Each row was made from one path, in order. Every step used is in the known rows, and no mark comes twice. Write each row's path.
Known rows
zagu, komol, godo, logofo: -15  9  -22  21  -9  -2  1  4  27  -17  -9  5  -3  16  -39  19  -20  7  -5  -17  5  -16  -9  11  -29  7  -17  -12  -34  4  -5  12  25  2  56  -1  19  5  31  -10  -5  8  -28  -26  -6  3  -44  -33  11
logofo, godo, nanu, zagu, komol, mabas: -18  3  -14  17  -18  8  15  -7  18  -9  26  -17  1  -11  -45  6  -39  -10  -31  5  -26  -4  -43  -31  21  5  -19  -12  -45  -18  2  35  20  7  60  0  29  -13  7  -3  -31  -6  -38  -22  -3  -35  -25  6  13
zagu, logofo: 3  -3  6  2  -9  11  6  -11  3  -10  17  -15  0  10  -7  -1  -14  -11  -17  -2  -14  -1  1  8  1  -5  6  2  11  -11  -12  -1  5  -4  -9  8  10  -18  -1  -16  7  14  -8  -15  9  -3  -1  12  5
mabas, logofo, godo, nanu: -5  23  -26  -30  2  -32  -9  21  30  11  55  -8  -33  -9  1  -2  -43  7  -15  3  4  -34  -13  1  17  -32  -20  8  -19  -6  -8  -4  19  -20  27  -3  34  -11  -23  -4  -20  12  -15  -5  34  4  -29  2  36
mabas, nanu, zagu, logofo: 1  -1  34  16  0  23  3  19  -22  -31  35  -13  -6  8  0  -17  -5  -17  -3  4  -42  -12  -36  -13  21  -1  -15  -7  30  -15  -13  5  41  6  15  33  -2  -32  14  -26  12  23  -16  -8  10  -18  3  26  15
komol, mabas, logofo, zagu, nanu, godo: 2  -4  27  -44  13  20  -10  25  8  44  25  -6  -18  11  18  18  -26  19  -11  5  -14  -9  -36  -20  20  -6  18  -7  11  -23  10  -15  32  -17  24  23  56  -22  18  -39  37  86  -74  -43  49  -15  -17  3  21
komol, zagu, nanu, godo, logofo: -5  38  16  -1  6  15  -10  18  10  12  3  -11  -34  -5  8  5  -39  -21  -21  -14  -5  -46  -21  5  23  1  17  -3  -20  -47  -27  -14  -29  -24  0  8  74  -9  43  -41  17  35  -31  -49  44  -5  -18  -22  33
mabas, logofo, zagu, nanu: 13  2  12  -25  19  1  -21  41  -22  26  27  14  -27  13  22  0  -16  12  11  0  -17  -26  -30  -24  2  -12  -2  -7  31  -9  4  -18  33  -20  -9  37  40  -30  19  -14  33  74  -44  0  13  -23  -6  7  35
mabas, nanu, zagu, logofo, godo: 9  6  20  11  -17  4  12  9  -3  -22  48  -19  -16  -2  -11  -12  -27  2  -21  0  -35  -1  -21  -8  28  -14  -16  4  15  -26  -3  10  46  -10  34  22  13  -27  5  -16  -7  29  -29  -16  27  -14  -16  32  35
mabas, komol, godo, nanu, zagu, logofo: -22  30  9  39  -20  -5  -15  -14  -12  -19  9  -26  -17  -7  -40  -8  -3  -4  -15  -22  -50  -38  -30  -18  -8  -7  -2  -6  -10  -15  -6  -2  12  4  48  30  21  -19  30  19  7  12  -8  -24  -27  -21  -17  19  25
komol, godo: -7  4  0  4  -11  -2  -9  -13  31  -2  -12  -1  -10  -10  -18  8  -2  37  -9  -9  1  7  -7  1  -8  -5  -6  -4  -4  2  9  -9  7  12  40  -7  -1  14  16  3  4  4  -11  -15  -21  1  -12  -6  -5
godo, logofo, zagu: -4  2  -24  -9  16  -17  10  23  4  -10  -6  13  -7  -1  9  2  -7  2  12  5  -1  -18  -30  0  -5  2  7  -24  -2  -12  -21  1  15  -19  12  18  32  -1  10  -1  17  32  -43  -32  8  -6  -24  -3  37
nanu, godo, logofo, zagu: 4  17  -13  -18  12  -13  4  13  16  12  -2  -8  -21  2  6  11  -17  -3  -7  5  5  -19  -28  3  4  -3  14  -16  -14  -26  4  -6  7  -20  27  11  49  -1  27  -24  12  44  -67  -53  34  14  -41  -8  40
zagu, nanu, godo: -3  -1  29  -1  -11  0  -6  -3  7  32  8  -16  -21  -4  -1  17  -23  5  -22  6  -9  -7  -4  -3  1  4  9  13  -13  -20  18  -8  -14  -12  5  2  43  -5  22  -7  1  25  -19  -21  32  -8  -9  -9  19
nanu, godo, logofo: -2  27  -9  -16  -2  -8  7  5  21  7  -2  -19  -16  -3  -8  8  -23  -15  -1  0  19  -20  0  20  3  -9  9  4  -23  -26  -5  0  -18  -16  18  -3  43  10  14  -22  2  17  -36  -49  33  23  -41  -19  10
nanu, zagu, logofo, godo: 28  1  3  7  -23  -5  8  -13  5  -9  24  -26  -24  -15  -17  -11  -39  5  -24  -4  -26  -11  -5  5  6  -17  16  1  23  -46  7  19  16  -15  23  15  23  -21  12  -15  1  7  -27  -13  -2  -13  -25  30  20
logofo, godo, nanu: -21  15  -32  -5  -10  -34  -1  -8  27  -2  35  -20  -21  -15  -22  6  -36  0  -27  6  -1  -20  -14  -6  24  -11  -13  2  -35  -4  2  5  -3  -13  25  -9  34  1  -13  19  -28  -18  -9  -18  18  -5  -16  5  37
komol, godo, nanu, zagu, logofo: -29  17  -7  27  -23  0  -5  -25  17  -18  12  -26  -12  -10  -31  -11  -12  9  -28  -7  -47  -31  -46  -17  4  -11  -1  -3  8  -30  -11  1  10  9  44  18  29  -34  21  9  0  8  -5  -37  -37  -25  -10  12  18
mabas, nanu, zagu: -14  0  25  18  8  14  3  25  -18  -20  17  10  -7  5  0  -10  21  2  10  9  -24  -8  -28  -23  23  -1  -25  -8  17  1  -7  4  39  4  20  20  -9  -6  3  -11  -3  15  -8  8  -5  -20  3  20  -1
godo, nanu, zagu, logofo: -13  21  6  15  -12  2  6  -9  -12  -13  28  -24  -6  -2  -18  -23  -17  -23  -21  4  -42  -39  -37  -12  16  -3  0  -8  17  -33  -24  9  3  -7  0  22  23  -39  7  -2  -7  2  -2  -18  -19  -24  -2  21  30
mabas, logofo, godo, nanu, zagu: 1  26  -30  -13  -2  -26  -6  21  6  -3  42  -15  -38  -15  -6  2  -22  7  -10  0  -12  -50  -33  -12  27  -26  -15  -1  10  -23  -7  4  20  -26  34  11  29  -23  -8  -6  -12  12  -13  -2  -1  -16  -36  17  27
godo, logofo, zagu, komol, mabas: -7  -7  -15  -6  13  21  8  15  6  -12  -4  13  23  13  -14  13  -23  -8  10  5  -15  6  -37  -11  -15  25  -7  -35  -28  4  -14  21  41  -6  34  12  27  -6  26  -24  12  40  -63  -41  18  -13  -32  -6  23
mabas, nanu, zagu, komol, godo, logofo: -26  19  6  31  -3  17  5  32  10  -38  8  8  -8  10  -37  9  4  3  9  -5  -21  -19  -48  -11  3  8  -42  -15  -7  12  -5  11  56  3  76  20  13  -3  43  -19  -8  31  -39  -21  -9  -17  -39  -17  17

Write each row's path
12  20  17  17  6  26  -6  3  -5  -22  17  -17  -7  7  1  -10  -28  -24  -29  -10  -22  -10  -6  1  7  -10  11  -6  11  -28  -23  -5  1  0  -13  9  24  -21  16  -44  19  15  7  -12  3  -15  8  8  17
komol, zagu, logofo
-18  22  -4  13  -5  -3  -6  -5  -11  -10  9  -10  -6  -7  -7  -13  4  -12  2  2  -24  -32  -41  -24  20  -1  -7  -8  -1  -14  -9  12  -3  -1  10  12  17  -22  -3  12  -15  -6  5  -11  -29  -27  -5  3  16
godo, nanu, zagu
-8  -11  31  6  -1  44  13  14  -4  -23  27  -12  13  16  2  -21  -5  -9  -9  8  -43  10  -35  -14  31  8  -5  -16  20  -12  -21  13  39  19  30  29  1  -35  7  -33  17  24  -31  -29  24  -23  -4  30  3
komol, mabas, nanu, zagu, logofo
-16  13  -23  -8  -20  -28  5  -18  22  1  54  -35  -21  -10  -20  -2  -61  -8  -37  5  -21  -11  -6  6  13  -22  -3  2  -26  -19  -13  3  -4  -14  18  -1  39  -25  -18  0  -17  -4  -11  -28  29  5  -14  13  45
zagu, logofo, godo, nanu
15  8  14  24  -13  13  10  -12  -19  -10  4  -11  -7  3  -9  -24  -6  -6  -3  -3  -31  -18  -24  -9  6  -2  19  -5  30  -33  -11  4  11  4  8  27  3  -30  11  -18  13  12  -18  -16  -19  -23  0  24  7
nanu, zagu, logofo
-39  10  -15  28  -17  -5  -14  -9  30  -10  16  -6  0  6  -50  21  -16  10  -27  -10  -16  -12  -28  -15  -12  3  -39  -5  -40  9  12  6  21  13  53  -1  22  -3  7  7  -29  -3  -1  -18  -14  -11  -16  -22  13
zagu, komol, godo, nanu
-29  -19  23  9  10  33  8  19  3  -15  24  4  23  24  -20  11  -6  -15  -2  5  -21  26  -14  -15  14  17  -34  -14  -31  29  0  15  54  15  42  3  -7  -5  0  -23  -11  20  -22  -12  49  -12  1  -2  -7
zagu, komol, mabas, nanu
-21  19  6  -11  2  -5  4  30  17  -4  24  -12  -13  3  7  7  -11  -14  -5  9  7  -15  -12  14  27  -3  -9  0  -17  -13  -21  -5  14  -12  31  0  35  4  7  -29  -9  31  -39  -45  66  21  -42  -19  23
mabas, nanu, godo, logofo
2  -11  -2  27  -3  6  -14  1  13  -2  1  3  -2  6  -42  23  -14  26  -14  -9  -19  2  -36  -16  -28  -3  -24  -13  -9  11  28  0  51  3  51  9  12  1  38  -10  -6  32  -43  -6  -21  -28  -9  2  18
logofo, zagu, komol, godo
-6  50  17  18  13  10  -19  26  -14  9  -6  -15  -30  -1  -3  12  -23  -35  -14  -27  -7  -50  -4  0  8  4  20  -8  -46  -35  -19  -7  -25  -17  -7  19  62  8  51  -29  23  34  -33  -41  59  -1  -32  -18  39
mabas, komol, zagu, nanu, godo, logofo
-18  15  1  2  2  26  -2  19  -1  -11  32  -3  5  21  -29  0  -11  -17  5  -5  -26  -25  -53  -20  14  -2  -28  -21  -8  -1  -14  10  49  1  42  21  18  -16  0  -22  -10  26  -21  -17  -3  -31  -26  4  2
godo, nanu, zagu, komol, mabas, logofo
16  0  12  3  4  36  2  18  -10  0  22  4  6  20  -29  1  -3  -5  15  -12  -22  -10  -29  -15  2  0  -9  -16  10  -4  2  14  53  6  43  20  1  -9  16  -42  4  33  -37  -1  -11  -24  -28  10  -11
nanu, zagu, komol, mabas, logofo
-18  23  9  -8  -5  5  0  18  16  24  1  -13  -20  -8  -1  10  -32  -1  -14  8  4  -29  -8  12  9  5  18  5  -24  -29  -9  -9  -24  -14  5  9  63  -9  27  -11  13  31  -38  -46  44  13  -29  -20  29
zagu, nanu, godo, logofo
-14  22  -17  8  -14  -27  4  -4  9  -11  21  -17  -23  -22  -21  -2  -21  12  -18  5  -16  -29  -26  -18  21  -4  -4  2  -8  -27  -3  14  7  -14  33  1  27  -16  -5  19  -19  -18  -11  -10  -12  -14  -21  16  32
logofo, godo, nanu, zagu
-14  7  -27  -24  -4  -9  0  15  32  7  54  -12  -3  12  -34  15  -53  -7  -19  -1  -3  -4  -19  -7  21  -13  -28  -7  -38  5  -4  12  44  -10  55  -5  30  -7  -11  -24  -18  16  -33  -16  42  -11  -33  -11  17
zagu, komol, mabas, logofo, godo, nanu
-19  8  -26  -47  3  -13  -2  21  36  8  42  -20  -10  -10  -2  4  -42  9  -14  6  -2  -9  -20  -6  27  -20  -7  -1  -24  -5  -19  1  20  -11  44  -1  30  -10  -20  -12  -6  12  -26  -24  41  5  -32  0  18
komol, mabas, logofo, godo, nanu
2  -1  19  24  -3  31  9  -10  -8  -10  0  -2  21  11  -34  2  1  -6  6  -2  -25  6  -31  -14  -4  27  -10  -14  -12  -6  6  28  31  12  32  12  -3  -7  22  -17  -4  8  -22  -9  -18  -30  -6  7  -14
nanu, zagu, komol, mabas
18  -3  -7  -11  -16  -13  12  -14  19  -3  31  -22  -15  -5  -11  -2  -52  13  -25  -6  -13  6  7  9  8  -18  9  9  -2  -25  1  4  4  -12  14  4  22  -18  -7  -10  5  7  -23  -17  26  7  -16  18  25
zagu, logofo, godo
-17  12  -28  8  7  -21  -9  25  -1  -12  -19  7  -20  -4  -15  18  5  21  16  -17  -9  -14  -19  -4  -27  -2  6  -22  -27  1  -5  -11  22  -9  48  26  26  17  46  14  26  43  -58  -29  -7  1  -42  -4  45
mabas, komol, godo, logofo, zagu
-4  31  -11  10  -3  -10  -6  2  25  -27  45  -40  -19  -10  -8  -1  -63  -23  -55  -15  -21  -27  -14  -5  30  -26  -1  -9  -22  -32  -27  1  -6  -17  15  -6  50  -24  -5  -28  -4  -4  -5  -28  30  -23  -12  12  45
komol, zagu, logofo, godo, nanu
-16  10  -8  -7  9  -1  0  31  -10  7  -4  13  -10  -5  10  3  -22  3  6  8  -19  -32  -33  -15  0  21  4  -20  -3  -16  -13  0  6  -24  -1  33  59  -20  33  5  34  49  -55  -35  22  -21  -15  -2  56
godo, logofo, zagu, nanu
-6  17  -16  33  -13  6  1  8  16  -24  -14  10  -6  6  -47  9  -2  8  0  -23  -10  -24  -35  2  -24  11  -15  -19  -8  -14  -3  17  32  5  68  14  17  -5  45  -15  -8  9  -34  -20  -47  -13  -39  -20  9
nanu, zagu, komol, godo, logofo
-13  16  8  8  13  2  -2  33  12  -9  32  -1  -11  27  -15  28  -22  -16  -1  6  -14  -8  -41  -3  9  -3  -32  -15  -27  7  9  1  62  -11  44  14  42  -1  24  -51  -12  60  -78  -40  63  1  -40  -16  41
mabas, nanu, godo, logofo, zagu, komol
3  36  36  22  14  16  -33  14  -21  20  5  -19  -31  2  -7  12  -21  -22  -26  -24  -24  -27  -5  -14  7  0  12  7  -35  -26  5  -8  -21  -11  -5  19  41  7  44  -31  18  28  -8  -12  42  -10  -6  -6  24
mabas, komol, zagu, nanu, godo
10  30  -16  6  -6  -19  -4  26  4  -3  54  -11  -30  1  -41  4  -42  -8  -19  -11  -16  -45  -39  -15  14  -26  -35  -7  -2  -11  9  16  47  -21  52  13  29  -11  0  -24  -28  18  -27  9  -4  -23  -35  6  31
mabas, logofo, godo, nanu, zagu, komol
20  6  -21  -34  8  -21  -1  24  16  13  40  -6  -31  -7  7  2  -30  16  -7  -8  14  -11  9  7  8  -31  0  4  11  -11  2  1  23  -17  29  -1  15  3  -11  -20  -1  26  -26  7  24  13  -25  2  9
mabas, logofo, godo
9  26  15  27  21  11  -21  24  -31  -19  1  0  -13  11  -2  4  3  -24  2  -31  -12  -9  1  -8  -4  -2  2  -5  -22  -7  -12  -4  1  4  -8  12  -1  14  23  -21  8  8  9  8  12  -6  -1  5  17
mabas, komol, zagu
6  16  -14  8  2  -8  1  13  11  1  5  -4  -13  10  -22  22  -25  -14  -6  -1  -3  -22  -32  7  -10  -4  -6  -16  -31  -19  10  -2  37  -15  37  8  49  6  31  -40  -5  37  -75  -48  32  5  -41  -13  34
nanu, godo, logofo, zagu, komol
-6  13  35  35  -1  26  -2  25  -20  -23  30  9  0  20  -24  3  14  -15  11  -1  -30  0  -40  -25  12  4  -44  -7  -1  8  10  15  69  11  24  19  -8  -10  20  -27  -20  24  -19  16  7  -30  0  10  1
mabas, nanu, zagu, komol
-28  -4  2  -6  24  25  10  41  3  -18  24  15  14  27  -4  14  -18  -13  17  9  -24  16  -43  -17  5  23  -32  -28  -32  17  -12  10  72  4  48  22  25  -2  18  -35  4  50  -70  -40  51  -16  -30  -3  39
godo, logofo, zagu, komol, mabas, nanu
